What can hang from each mark
videp: nofo
nofo: nisupo pibak puzon savabu videp zira
nisupo: nofo
pogik: pibak
puzon: nofo
pibak: pogik
zira: nofo
savabu: nofo

Known rows, with every way that one mark hangs from another
zira{nofo}: [ 3.20 -3.04 -2.05  1.91 -1.22 -0.19  0.47 -2.96 -0.19  4.37  1.96 -3.22
  4.69 -2.45 -4.25  0.61  1.13 -2.72  0.27  0.02 -4.63  0.93  0.39]
nisupo{nofo{savabu videp}}: [-2.56  0.90  1.07 -1.53 -0.28 -0.69  0.76 -0.37 -0.50 -1.79  0.38 -2.81
 -0.22  1.53 -1.37 -0.97 -0.66 -1.72 -0.23  1.74 -0.47  2.50 -5.09]
nofo{pibak puzon savabu}: [-1.19  0.49 -0.91 -0.66  0.42 -1.77  0.63  0.26  1.15 -0.74 -1.34 -1.49
  0.22 -0.31 -0.50 -1.39 -0.89  0.37  1.01  1.32  0.52 -2.99  1.07]
zira{nofo{pibak}}: [ 2.50 -2.92 -1.40  1.92 -0.75 -0.74  0.06 -3.66  0.98  3.22 -0.58 -2.12
  2.87 -1.04 -2.71 -1.45 -1.08 -0.51 -1.37 -0.36 -3.37 -0.75  2.89]
savabu{nofo{pibak}}: [ 1.79 -2.08  0.57  2.48  1.20 -0.64 -3.04 -2.76  0.79  4.81  3.84  0.41
  1.21 -1.51 -3.09  1.95 -2.14  0.67  0.20 -0.98  0.74  0.70 -0.78]
videp{nofo{nisupo pibak puzon savabu}}: [-1.56  1.27  0.91 -0.95  1.77 -0.09 -0.65  1.44 -0.63 -2.54 -3.32  1.78
 -2.53 -1.10  1.75 -1.53 -2.58  0.17 -0.47 -3.54  0.94 -4.01  1.95]
savabu{nofo{pibak puzon videp zira}}: [ 1.31  3.38  1.56  1.15  0.98 -0.05  1.30 -0.40  2.22 -0.59 -1.40  2.76
 -1.93  1.97  4.01  0.47  0.25  4.15 -0.58  0.29  5.03 -0.25  0.58]
pibak{pogik}: [ 3.35 -5.09 -0.47  1.07 -0.72 -0.52 -2.33 -2.42  0.51  5.56  3.53 -1.36
  3.03 -3.82 -5.23  2.56  2.06 -3.40  0.55  3.06 -0.54  2.37 -1.43]
nofo{savabu}: [-0.74 -1.95 -2.06 -0.19 -0.20 -0.66 -0.74 -0.09 -0.08  2.18  3.19 -2.40
  2.39 -1.42 -3.91  0.54 -0.92 -2.47  1.86  0.79 -1.95  1.30 -2.49]
nisupo{nofo{savabu}}: [-1.29 -0.96 -0.96  0.21 -1.21 -1.26 -0.42 -0.15 -1.30  0.86  3.57 -3.69
  1.60 -1.13 -3.74  0.27 -1.10 -3.10  1.71  1.27 -1.75  1.39 -4.36]
savabu{nofo{nisupo pibak puzon zira}}: [ 1.39  2.26  1.03  1.28  0.55  0.94 -0.79  1.47 -0.21 -0.17 -0.75  3.69
 -2.53  1.55  3.20  1.42  0.70  4.04  2.20 -2.26  2.23 -2.92  2.36]
pogik{pibak}: [ 1.76 -3.16 -2.44  2.28 -0.06 -0.46  0.11 -2.69  2.53  8.19  6.43 -3.60
  4.97 -4.78 -4.73  2.12 -0.02 -1.63  0.00  1.89 -0.01  2.59  0.33]
nofo{nisupo puzon savabu videp zira}: [-2.28  4.17  0.52 -3.10  0.00  1.35  2.45  3.99 -0.31 -5.42 -4.59  1.94
 -2.73  4.07  4.59 -1.05  2.26  2.53  1.20  0.22  1.18 -1.31 -0.21]
savabu{nofo{videp zira}}: [ 1.52  0.77  0.57  1.70  0.27  1.11  0.14 -0.61  0.83  2.31  3.14  1.88
  0.04  0.89  0.47  2.48  0.34  1.52  0.44  0.08  2.94  3.91 -2.85]
videp{nofo{puzon}}: [ 2.59 -0.75  0.52  2.29  0.77 -1.23  0.69 -0.39  0.54  4.05  3.09 -1.55
  2.94 -5.52 -1.38  2.74  1.34 -2.47 -0.31 -0.40 -0.03 -1.08  0.11]
savabu{nofo{nisupo zira}}: [ 1.92 -0.35  0.28  1.70  0.01  2.02 -2.41  1.47 -1.53  2.60  3.66  2.82
 -0.62  0.16 -0.20  3.75  0.67  1.52  2.93 -2.66 -0.09  1.57 -1.28]
savabu{nofo{nisupo pibak{pogik} puzon}}: [ 2.55 -1.09  2.34  0.68  1.34  0.40 -3.72 -1.24 -0.54  1.48 -1.28  3.46
 -1.95 -0.97 -0.55  1.73  0.84  1.06  0.84 -0.81  2.36 -2.57  0.95]
nofo{videp}: [ 0.19 -1.50  1.82 -0.47  0.42  0.14  0.01 -1.65  1.49  2.60  1.43 -1.75
  2.50  0.44 -2.04  1.46  2.04 -0.43 -0.92  1.90 -1.72  2.52 -2.23]
puzon{nofo{pibak savabu zira}}: [-3.02 -1.00 -3.86 -1.29 -0.63  0.11 -0.43  1.20  0.16 -2.36  0.74  1.91
 -0.84  1.50  0.97 -2.91 -2.86  0.59 -1.69  1.66  0.73  2.78  2.15]
savabu{nofo{videp}}: [ 1.15 -0.51  2.18  1.10  1.54  0.40 -1.47 -2.41  0.31  3.60  3.53  0.27
  1.89 -0.22 -2.32  2.80  0.47 -0.05 -0.17 -0.14  0.35  3.45 -4.16]
puzon{nofo{videp zira}}: [-1.21 -0.99 -0.38 -1.27 -0.28  1.41  0.80  0.49  0.52 -0.65  1.74  1.20
  1.34  2.08  1.45  0.20  2.21  0.50 -3.07  2.86 -0.43  5.39 -0.08]
puzon{nofo}: [-0.53 -4.02 -0.97 -0.19 -0.02  0.12 -2.07 -0.93 -0.67  3.41  5.27 -1.21
  4.53 -1.48 -3.59  1.54  1.58 -2.45 -1.19  2.21 -4.09  3.64 -0.84]
savabu{nofo}: [ 2.41 -2.26  0.08  2.64  0.86 -0.33 -2.63 -2.11 -0.39  6.25  6.49 -0.70
  3.23 -2.66 -4.56  3.95 -0.13 -1.49  1.89 -0.83 -0.86  2.26 -3.62]

Rows
[-3.26  1.18  1.69 -1.54 -0.05 -0.94  0.11 -1.36  0.56 -3.27 -1.86 -1.88
 -1.85  2.92  0.08 -3.08 -2.82  0.22 -2.04  1.50  1.08  1.12 -2.32] => nisupo{nofo{pibak savabu videp}}
[-0.35  1.03  1.94  0.20 -1.23 -0.51  1.37 -0.89  1.54 -1.85 -0.76 -0.43
 -2.16  3.07  2.76 -1.22 -0.16  2.50 -1.84  2.23  2.34  1.53  0.33] => nisupo{nofo{pibak videp zira}}
[ 2.57 -0.56 -1.08  1.59 -0.74 -1.10  1.92 -2.91  1.08  1.56 -2.22 -2.54
  2.72 -1.15 -0.63 -1.52  0.95 -0.01 -0.58  0.42 -2.62 -3.42  3.82] => zira{nofo{pibak puzon}}
[-0.34  0.14 -1.83 -0.95 -0.25  0.33  2.25 -2.32 -0.05 -1.16 -2.42 -2.01
  1.82  1.10 -1.86 -2.61 -0.95 -1.98 -1.29 -0.03 -2.40  2.19 -1.85] => zira{nofo{savabu videp}}
[-1.61 -0.99  0.47 -0.70  1.47  0.43 -2.46  0.42 -0.79 -1.22 -1.48  1.86
 -2.41 -0.83 -0.14 -1.40 -4.36 -0.41 -1.10 -3.95  0.12 -1.16  1.16] => videp{nofo{nisupo pibak savabu}}
[ 2.20 -0.31  0.01  0.11 -0.66  0.77  0.91 -0.49 -1.50  1.00 -2.14 -1.55
  2.72 -0.31 -0.60  0.70  3.61 -0.75  1.35 -1.35 -5.33 -3.58  2.28] => zira{nofo{nisupo puzon}}
[ 1.73 -1.08  0.29  1.20 -0.15  1.75 -0.93  1.75 -0.83  1.57  1.73  2.10
 -0.53 -2.17  0.91  2.40  0.31 -0.33  0.39 -3.24  0.14  1.04  1.17] => videp{nofo{nisupo zira}}
[-1.66 -0.74  4.21 -2.05  1.29  0.92 -1.85 -1.09  0.99 -1.47 -3.34  1.10
 -1.51  3.95  1.19 -0.65  0.62  2.95 -2.38 -0.52 -1.74 -0.59  1.05] => nofo{nisupo pibak videp}
[-0.78  0.37 -2.74  0.79 -2.38 -0.73  0.96  1.75 -0.96 -0.56  3.10 -2.23
 -0.14 -0.24 -0.91  0.05 -1.01 -1.36  2.36  1.44  0.66  1.86 -2.70] => nisupo{nofo{savabu zira}}
[ 0.94  1.57  1.84 -1.38  0.18  1.37  2.21 -0.96 -0.69 -1.68 -5.05 -0.69
  1.24  2.57  1.44 -0.53  4.24  0.73 -0.85 -1.06 -3.90 -2.08  1.08] => zira{nofo{nisupo puzon videp}}
[-1.25  3.08 -1.58  0.26 -1.86 -1.87  2.48  1.90  0.19 -3.50 -1.19 -1.32
 -2.11  0.93  2.74 -2.03 -1.05  1.20  1.44  2.01  2.67 -2.38  0.75] => nisupo{nofo{pibak puzon savabu zira}}
[ 0.20  2.16 -2.34  1.15  0.20 -1.13  2.27  1.66  1.27 -1.60 -1.45  1.24
 -2.32 -2.61  3.33 -1.67 -3.15  0.19 -0.64 -1.10  4.68 -1.99  2.56] => videp{nofo{pibak puzon savabu zira}}
[ 1.23  1.24  0.95  0.85  0.33  0.41  0.52  1.93  0.56 -1.08 -2.26  2.90
 -2.48 -0.99  4.63  0.18  0.11  2.34 -0.61 -2.72  2.32 -3.34  4.84] => videp{nofo{nisupo pibak puzon zira}}
[-5.22 -0.32  0.73 -4.86  1.38  2.33 -1.64  1.60 -2.09 -4.27 -1.63  1.99
 -0.40  4.17  0.28 -1.57  0.21 -0.21 -2.31 -0.10 -3.23  3.52 -1.81] => puzon{nofo{nisupo savabu videp}}
[-0.04  1.62  3.19 -0.21 -0.56 -1.32  2.05 -0.41  0.43 -0.59  0.29 -3.38
  1.42  0.81  0.32  1.11  3.80 -0.54 -0.30  3.15 -0.77 -0.31 -2.65] => nisupo{nofo{puzon videp}}
[-4.79 -0.77 -0.07 -3.35  1.47  0.14 -0.81 -0.77  0.59 -3.49 -1.49  1.21
 -0.48  3.36  0.31 -3.64 -2.60  0.29 -4.43  1.74 -0.27  3.41 -0.11] => puzon{nofo{pibak savabu videp}}
[-0.18  2.28 -1.44 -0.22  0.14  0.86  1.52  4.20 -1.27 -2.32 -1.46  2.28
 -2.19 -1.58  3.12  0.35 -0.43 -0.40  1.65 -3.05  1.83 -1.86  0.90] => videp{nofo{nisupo puzon savabu zira}}
[ 0.42 -1.50  2.25  0.98  1.62  0.96 -4.39 -1.40 -0.87  2.58  1.55  2.30
 -0.96  0.97 -1.62  1.88 -1.44  2.04  0.91 -3.16 -0.90 -0.75 -0.08] => savabu{nofo{nisupo pibak}}
[-1.19  3.18  0.15 -2.86  0.30  1.24  2.64  0.40 -1.41 -4.75 -6.40 -0.29
 -0.54  3.09  1.48 -2.60  1.56  0.09 -0.31 -1.55 -3.08 -2.25  0.14] => zira{nofo{nisupo puzon savabu videp}}
[ 1.68  1.29 -0.42  1.84 -2.32 -1.34  2.37  1.31 -0.03  1.03  2.88 -2.67
  1.23 -1.11  1.03  2.18  3.47 -0.61  2.48  2.68  0.26 -0.76 -0.33] => nisupo{nofo{puzon zira}}
[-3.52 -0.75 -2.70 -2.74 -0.57  2.22 -1.27  3.54 -2.39 -3.14  0.99  2.76
 -0.54  2.10  0.84 -0.65 -0.09 -0.17  0.43 -0.47 -2.01  2.66  0.18] => puzon{nofo{nisupo savabu zira}}
[ 1.50  0.53  2.07  0.92  1.31  0.58 -2.14  0.65 -1.55  2.61  2.34  0.95
  1.05 -0.68 -1.12  4.10  2.62  0.50  2.99 -2.11 -1.43 -1.94 -1.47] => savabu{nofo{nisupo puzon}}
[-1.90  2.39 -0.54 -0.93 -1.51 -0.22  2.18  1.33 -0.24 -3.17  0.13 -1.23
 -1.47  2.49  1.37 -1.23 -0.63 -0.08  0.17  2.04  1.89  3.24 -3.68] => nisupo{nofo{savabu videp zira}}
[ 2.55 -2.00  2.23  0.28  1.14  0.00 -1.78 -0.86 -0.05  0.53 -3.12  2.64
 -2.10 -3.55  0.66  0.27  0.35 -0.79 -2.01 -1.34  2.43 -3.05  3.39] => videp{nofo{nisupo pibak{pogik} puzon}}
[-2.52  2.47  1.00 -1.94  1.23 -1.05  1.82 -0.39  1.81 -3.24 -4.17 -0.68
 -1.24  2.24  1.72 -2.88 -0.66  1.72 -1.32  1.76  1.45 -2.00  0.34] => nofo{pibak puzon savabu videp}
[ 0.37  0.26  1.82  1.14 -0.83 -2.35  0.42 -1.27  0.71  0.68  0.74 -3.09
  0.89 -0.75 -0.31  0.22  1.24  0.24  0.20  2.06 -0.65 -2.89  0.79] => nisupo{nofo{pibak puzon}}
[-0.56  2.63 -2.16  0.39 -2.21 -1.40  2.90  2.60 -0.88 -1.58  1.31 -2.32
 -0.37 -0.50  1.22 -0.04  1.03 -0.93  3.20  2.16  1.26 -0.94 -1.56] => nisupo{nofo{puzon savabu zira}}
[ 0.42 -0.26  3.95 -2.53  0.96  0.54 -0.89 -0.90  1.08 -2.57 -6.08  2.29
 -2.50  2.09  1.84 -0.68  3.04  2.06 -2.18  1.64  1.55 -2.34  2.29] => nofo{nisupo pibak{pogik} puzon videp}
[-1.37  0.33 -1.09 -0.07  0.56  1.06 -0.89  2.32 -0.38 -2.60 -2.36  3.44
 -4.18 -0.16  2.72 -1.63 -4.56  1.05 -0.74 -4.04  2.47 -0.73  2.50] => videp{nofo{nisupo pibak savabu zira}}
[-0.43  0.26 -1.73  0.10 -0.03  1.59 -0.34  3.08 -1.57 -1.18  0.37  2.43
 -2.21 -1.44  1.07  0.35 -2.36 -0.96  0.89 -3.69  1.04  1.01 -0.33] => videp{nofo{nisupo savabu zira}}
[-1.29  0.10 -1.99 -1.13 -0.88  1.63 -0.60  3.27 -1.23 -1.49 -0.06  1.12
 -1.31  1.32  0.16  0.27 -0.04  0.35  2.95 -0.97 -0.96  0.42 -0.16] => nofo{nisupo savabu zira}
[ 0.24 -1.33 -3.19  0.60 -0.75 -0.79  0.48 -2.62  0.21  0.26 -2.17 -2.00
  1.45 -0.26 -2.46 -3.53 -3.54 -1.25 -0.49 -0.86 -2.17 -0.88  1.67] => zira{nofo{pibak savabu}}
[ 1.03  1.53  0.18  1.78 -2.03 -1.77  2.14  0.35  1.11 -0.72  0.32 -1.72
 -0.67  0.10  2.57 -0.18  1.25  1.69  0.70  2.47  1.64 -2.45  2.22] => nisupo{nofo{pibak puzon zira}}
[ 1.38 -1.12 -1.08  0.58  0.93 -1.78 -0.22 -0.89  0.98 -0.17 -1.97  1.16
 -1.45 -4.83 -0.71 -1.64 -2.67 -2.60 -1.80  0.24  4.85 -1.68  1.41] => videp{nofo{pibak{pogik} puzon savabu}}
